What can hang from each mark:
K_935: K_400 K_574 K_772
K_400: K_935
K_330: K_686
K_343: K_772
K_686: K_330 K_790
K_574: K_401
K_245: K_343 K_416 K_935
K_772: K_343 K_416
K_416: K_245 K_330
K_510: K_330

Every row comes from one small tree of marks. The marks that hang from a mark follow it in brackets, in the order of their numbers. Every link used is in the known rows. Which tree was each row made from?
Known rows:
K_245{K_416 K_935{K_400 K_574 K_772{K_343}}}: [-3.56 -1.96  1.45  1.07 -0.11 -3.76  0.39  2.34 -0.68 -1.60 -0.68  1.59
  3.21 -3.90  4.69  0.89  3.90 -2.43 -1.26  0.71 -1.13  4.04 -0.82 -1.55]
K_343{K_772{K_416{K_245{K_935{K_400}} K_330}}}: [-0.81  3.39 -0.90 -2.58  0.05 -2.55 -0.05  0.87 -2.15  1.90 -2.36  2.75
  4.24 -0.82  1.91 -0.09  4.15 -0.36  0.69  2.81 -1.03  4.15 -3.49 -3.29]
K_343{K_772{K_416{K_245{K_935{K_574}} K_330{K_686}}}}: [ 3.15  1.94  0.29  0.06  0.37 -5.55  2.07 -2.56 -2.26  1.73 -2.98  0.83
  1.73 -2.63 -0.79  0.51 -0.82 -1.90 -0.13  0.65 -3.10  4.24 -0.82 -0.16]
K_772{K_416{K_245{K_343 K_935{K_400}} K_330{K_686}}}: [ 0.51  1.13 -2.43 -0.92 -0.25 -0.66  1.88 -1.38 -0.14  0.02 -5.31  2.48
  3.23  0.03  4.00 -1.62  1.23 -2.13  3.58  2.86 -3.90  6.25 -5.29  0.15]
K_935{K_400 K_772{K_416{K_245{K_343} K_330}}}: [-0.54  2.39 -1.09 -1.56  1.17 -1.06 -1.16 -2.49 -1.07 -2.73 -3.88  2.25
  1.89 -0.17  3.64 -2.14  0.73 -0.94  0.68  3.24 -2.68  4.89 -3.15 -1.07]
K_343{K_772{K_416}}: [-0.27  0.17  0.70 -0.73 -0.11 -2.82 -1.72 -0.72 -0.54 -0.66  1.96  1.25
  3.01 -0.68 -1.83  0.25 -1.12  0.91 -2.28 -1.28  0.04  1.36  0.29 -0.30]
K_686{K_330 K_790}: [-1.00 -2.15 -1.84  0.18 -0.02  1.61  1.28 -3.00  1.09  0.23 -1.88 -0.47
 -2.33 -0.66 -0.69 -0.69 -1.20 -0.16 -0.67 -0.25  0.09 -0.59  0.17  4.03]
K_510{K_330{K_686}}: [ 0.35  0.19  0.27  2.72 -0.56 -1.02  2.15 -3.16  1.42 -1.10 -2.46  1.52
 -2.46  1.62 -1.70 -0.80 -2.56 -0.27  0.21 -1.32 -3.54  1.34 -0.61  2.95]
K_400{K_935{K_574{K_401} K_772}}: [-2.13 -2.43  1.52  2.49  2.93 -2.37 -2.16  0.19 -3.00 -2.14  0.15 -3.86
 -2.74 -4.24 -0.20  0.52  2.68  1.58 -2.03  0.33 -0.57  0.42  1.45 -4.19]
K_772{K_343 K_416{K_245{K_935} K_330}}: [ 0.97  1.15 -3.80 -2.58  1.52 -2.72 -0.17 -2.36 -3.07  0.26 -3.41  3.74
  4.44  1.27  3.40 -2.38 -0.08 -2.62  0.17  3.33 -0.06  4.35 -4.16  1.36]
K_245{K_343 K_416{K_330} K_935{K_772}}: [-0.52  0.85 -0.62  2.14 -0.08 -2.26 -0.53  0.79 -0.42 -3.24 -0.85  0.91
  0.49 -2.17  3.73 -3.19  4.93 -3.21  1.75  3.31 -1.75  3.95 -1.71 -0.32]
K_245{K_343 K_416{K_330{K_686{K_790}}}}: [ 0.35 -3.21 -2.21  2.27 -1.95 -0.84  2.96 -1.80  0.46 -0.19 -3.04  0.32
 -1.16  0.16 -0.67 -3.52 -1.53 -2.94  3.66  2.16 -1.73  2.88 -1.12  5.10]
K_400{K_935{K_574{K_401} K_772{K_416{K_245{K_343}}}}}: [-0.58 -2.57  0.10 -0.09  3.71 -3.23 -2.85 -2.57 -4.15 -2.66 -1.14 -2.51
 -0.04 -2.84  2.27 -0.92 -0.91 -1.78 -1.66  2.86 -0.65  5.34 -1.03 -1.33]
K_343{K_772{K_416{K_245 K_330{K_686}}}}: [ 2.14  1.59 -0.91  0.18  0.75 -4.68  0.44 -4.05 -1.69  1.47 -2.62  1.71
  1.98  0.34 -2.83 -1.97 -2.65  0.59  0.78  0.26 -3.33  3.43 -1.42  0.66]
K_343{K_772}: [ 0.11  0.10  1.49 -0.10 -0.30 -3.95 -1.43  0.99 -0.19 -0.01  0.70 -0.06
  0.40 -0.15 -1.74  0.80  0.69  1.42 -0.51 -0.22  0.56 -0.61  0.82 -0.12]
K_935{K_400 K_574{K_401}}: [-2.06 -1.94  0.93 -0.26 -0.19  0.10  0.24  1.11 -0.93 -1.02 -0.65 -2.06
  0.73 -1.60  0.74  3.49  1.79  0.01 -1.51  1.21 -1.42 -1.45  1.71 -2.72]
K_935{K_400 K_574{K_401} K_772{K_343 K_416}}: [-3.46 -3.09  0.38  0.19  2.15 -2.99 -2.14 -1.80 -1.72 -4.33 -0.90  0.51
  3.85 -2.88  2.11  1.16 -0.64  1.05 -4.29  0.05 -2.08  0.82  0.64 -1.39]
K_245{K_343{K_772} K_416{K_330} K_935{K_400}}: [-2.24  0.57 -0.06 -1.12 -2.93 -3.76 -0.62  3.78 -0.25 -1.38 -0.63  2.13
  2.91 -0.54  3.18 -0.11  6.89 -2.30  2.39  4.34 -1.05  3.22 -2.84 -1.64]
K_330{K_686}: [ 0.24 -1.25  0.13  2.33  0.02 -0.98  1.51 -0.97  1.23  0.46 -1.38 -0.07
 -0.62 -0.44 -1.56 -0.77 -1.94  0.86  1.31 -1.64 -2.18  0.80 -0.48  0.97]
K_772{K_416{K_330}}: [ 0.58  2.19 -1.84 -0.84  0.03  1.05 -0.24 -2.94 -1.23 -1.57 -0.04  1.81
  2.27 -0.09 -0.31 -1.18 -0.65 -0.58 -1.62  0.36 -1.58  1.03 -1.41 -0.58]
K_772{K_343 K_416{K_245{K_935{K_400 K_574{K_401}}}}}: [-2.00 -2.12 -1.80 -2.51  1.80 -2.53  0.04 -0.53 -3.20  0.18 -2.65  1.06
  5.63 -0.85  4.44  1.92  0.31 -2.41 -1.77  3.26 -0.50  3.57 -2.20 -0.63]
K_343{K_772{K_416{K_245{K_935} K_330{K_686}}}}: [ 1.71  1.91 -1.32  0.78  0.83 -4.40  1.28 -1.59 -1.61  2.17 -2.77  2.10
  2.48 -1.12 -0.79 -1.82  0.39 -0.21  1.65  0.91 -2.63  4.37 -2.55 -0.39]
K_245{K_343 K_416{K_330{K_686}} K_935{K_400 K_772}}: [-2.49 -0.13 -0.54  3.68 -0.97 -2.08  1.24  1.50  1.60 -2.76 -2.92  1.44
  1.03 -2.79  3.62 -2.86  5.29 -1.43  3.69  2.07 -4.73  5.42 -2.91 -1.61]

Which tree is each row?
[-1.96 -1.34  2.27  0.17  0.61 -3.76 -0.77  0.12 -0.24 -2.50 -2.75  0.90
  0.35 -2.87  2.53  1.98  0.33  0.79 -2.22 -0.55 -0.83  0.72  0.40 -0.87] => K_935{K_400 K_574 K_772{K_343}}
[ 2.56 -0.66 -3.77  0.48  0.45 -0.69  3.11 -3.15 -0.63  1.89 -5.73  1.02
  0.88 -0.24  1.79 -3.48 -1.47 -3.43  4.03  2.91 -1.33  5.30 -3.83  4.78] => K_772{K_416{K_245{K_343 K_935} K_330{K_686{K_790}}}}
[ 2.53  1.72 -1.66 -2.32  0.32 -2.03  0.21 -2.55 -1.90 -0.36 -3.94  0.66
 -0.82  2.17  2.44 -1.09 -0.59 -2.76  2.61  4.91 -0.55  2.30 -2.45  2.22] => K_416{K_245{K_343} K_330}
[ 1.17 -1.45 -4.37  0.38  1.26 -2.40  3.04 -3.32 -1.73  2.95 -6.37  2.61
  2.51  0.32  1.19 -3.90 -2.36 -1.55  2.69  1.85 -0.60  4.53 -3.91  4.71] => K_772{K_343 K_416{K_245{K_935} K_330{K_686{K_790}}}}
[ 2.27  1.42 -1.50  0.92  0.92 -1.84  2.32 -3.13 -1.31  2.12 -4.52  0.43
 -1.38  0.98 -0.93 -2.29 -1.44 -0.30  2.88  1.75 -2.98  2.27 -1.51  0.64] => K_416{K_245 K_330{K_686}}
[ 1.75  2.59 -0.76 -2.65  0.59 -3.88 -1.10 -2.97 -3.01  1.15 -0.98  2.10
  2.59  0.99 -1.03 -1.26 -0.97 -0.53 -0.73  2.00 -0.76  2.70 -1.10 -0.46] => K_343{K_772{K_416{K_245 K_330}}}
[-0.11 -1.02 -0.89  0.98  2.09 -4.44 -2.69 -4.98 -3.19 -5.11 -1.05  0.22
  1.99 -2.62  0.83 -0.62 -1.63  0.22 -4.41  1.27 -2.46 -0.18  0.97  0.38] => K_935{K_574{K_401} K_772{K_343 K_416{K_330}}}
[-1.51  1.70 -1.68 -0.30  2.00 -3.71 -0.40  0.79 -2.09  0.14 -6.11  2.51
  1.47 -0.57  4.99 -2.09  4.81  0.18  2.06  3.81 -1.18  3.36 -3.37 -2.04] => K_416{K_245{K_935{K_400 K_772{K_343}}} K_330}
[ 2.48  1.58 -0.93  3.22  1.77 -4.13  1.08 -1.57 -0.22 -0.44 -6.08 -0.11
 -1.85 -1.59  2.64 -3.60  1.82 -1.08  4.68  2.65 -3.40  4.64 -2.83  1.13] => K_416{K_245{K_343 K_935{K_772}} K_330{K_686}}
[ 0.99  1.06 -3.37 -3.05  1.31 -2.61 -0.81 -4.67 -3.25 -0.07 -3.15  3.40
  3.53  2.56  1.64 -2.04 -2.90 -1.73 -1.09  2.93 -0.27  3.42 -2.99  2.58] => K_772{K_343 K_416{K_245 K_330}}
[-3.47 -1.28  0.45  0.43  0.89 -2.80 -2.07  0.84  0.36 -2.25 -2.55  1.81
  1.23 -0.70  2.28 -0.33  1.62  2.51 -0.49 -0.16 -0.31  0.93 -1.00 -0.98] => K_935{K_400 K_772{K_343}}
[ 0.70  1.29 -0.20 -0.45 -0.86 -5.86  1.12  1.20 -0.06  1.30 -6.04  1.45
  0.59  0.11  1.90 -0.12  3.72 -0.23  5.14  3.74 -2.57  3.72 -3.73 -0.30] => K_416{K_245{K_343{K_772} K_935{K_400}} K_330{K_686}}
[-0.57 -2.47 -2.22  2.87 -1.42  0.14  3.35 -1.44 -0.03  1.86 -2.35  0.17
 -0.78 -0.53 -2.38 -3.54 -0.62 -1.32  2.59  0.93 -2.04  2.00  0.10  2.75] => K_245{K_416{K_330{K_686{K_790}}}}
[ 1.85  0.12  0.78 -2.22  0.28 -5.77 -1.29 -0.32 -1.10  0.58 -1.97  0.22
 -0.13  1.64  0.77 -0.02 -1.16 -1.40  1.85  3.25  0.92  2.29 -0.96  2.65] => K_416{K_245{K_343{K_772}}}
[ 0.39  0.27  0.78  2.90  1.46 -2.09 -0.26 -3.72 -1.98 -2.24 -1.81 -0.53
 -1.59 -5.42 -1.48 -1.06 -0.53  0.92 -1.52 -2.46 -4.27  3.87 -1.14 -2.91] => K_400{K_935{K_574 K_772{K_416{K_330{K_686}}}}}
[-1.47 -1.12 -1.58  4.41  0.68 -4.93  0.41 -0.52 -0.43 -1.55 -2.88  2.17
  1.38 -2.21  1.67 -4.21  2.45 -0.43  2.12  0.46 -3.02  4.02 -1.94  0.87] => K_245{K_416{K_330{K_686}} K_935{K_772{K_343}}}
[ 0.19 -1.53  0.05  5.42  0.01 -1.95  4.19 -0.34 -0.26  0.76 -3.11 -1.12
 -1.91 -5.77 -0.17 -2.39  2.07 -2.51  1.51 -0.02 -3.09  3.14  1.18  0.96] => K_245{K_416{K_330{K_686{K_790}}} K_935{K_574 K_772}}
[-1.33 -0.92  0.16  2.24  2.04 -4.09 -1.65  0.94 -0.11 -1.90 -1.76  1.01
  0.77 -2.10  2.77 -1.32  2.59  0.59  0.27  0.17  0.52  1.62 -1.43  0.28] => K_245{K_935{K_772{K_343}}}
[-3.04 -2.04 -0.84  0.53  2.57 -2.84 -3.79 -1.47 -2.33 -2.43 -0.26  1.77
  2.08 -2.04  1.22 -2.50 -0.45  1.93 -2.10 -1.37  0.46  4.35 -2.87 -0.89] => K_400{K_935{K_772{K_343 K_416}}}
[ 0.56 -0.23 -1.44 -0.67 -1.83 -1.33  0.00 -1.09 -0.87 -2.37  0.13  1.23
  1.11  1.18  1.91 -1.72  0.98 -3.88  1.42  3.62 -1.10  2.45 -1.62  1.66] => K_245{K_343 K_416{K_330}}
[-1.20 -2.52  1.80  0.60  2.06 -5.08 -2.49 -0.45 -2.72 -1.93 -1.59 -0.62
 -1.94 -3.58  1.26  0.38  0.50  0.75 -2.07 -0.74  0.99  2.24 -0.64 -0.79] => K_400{K_935{K_574 K_772{K_343}}}
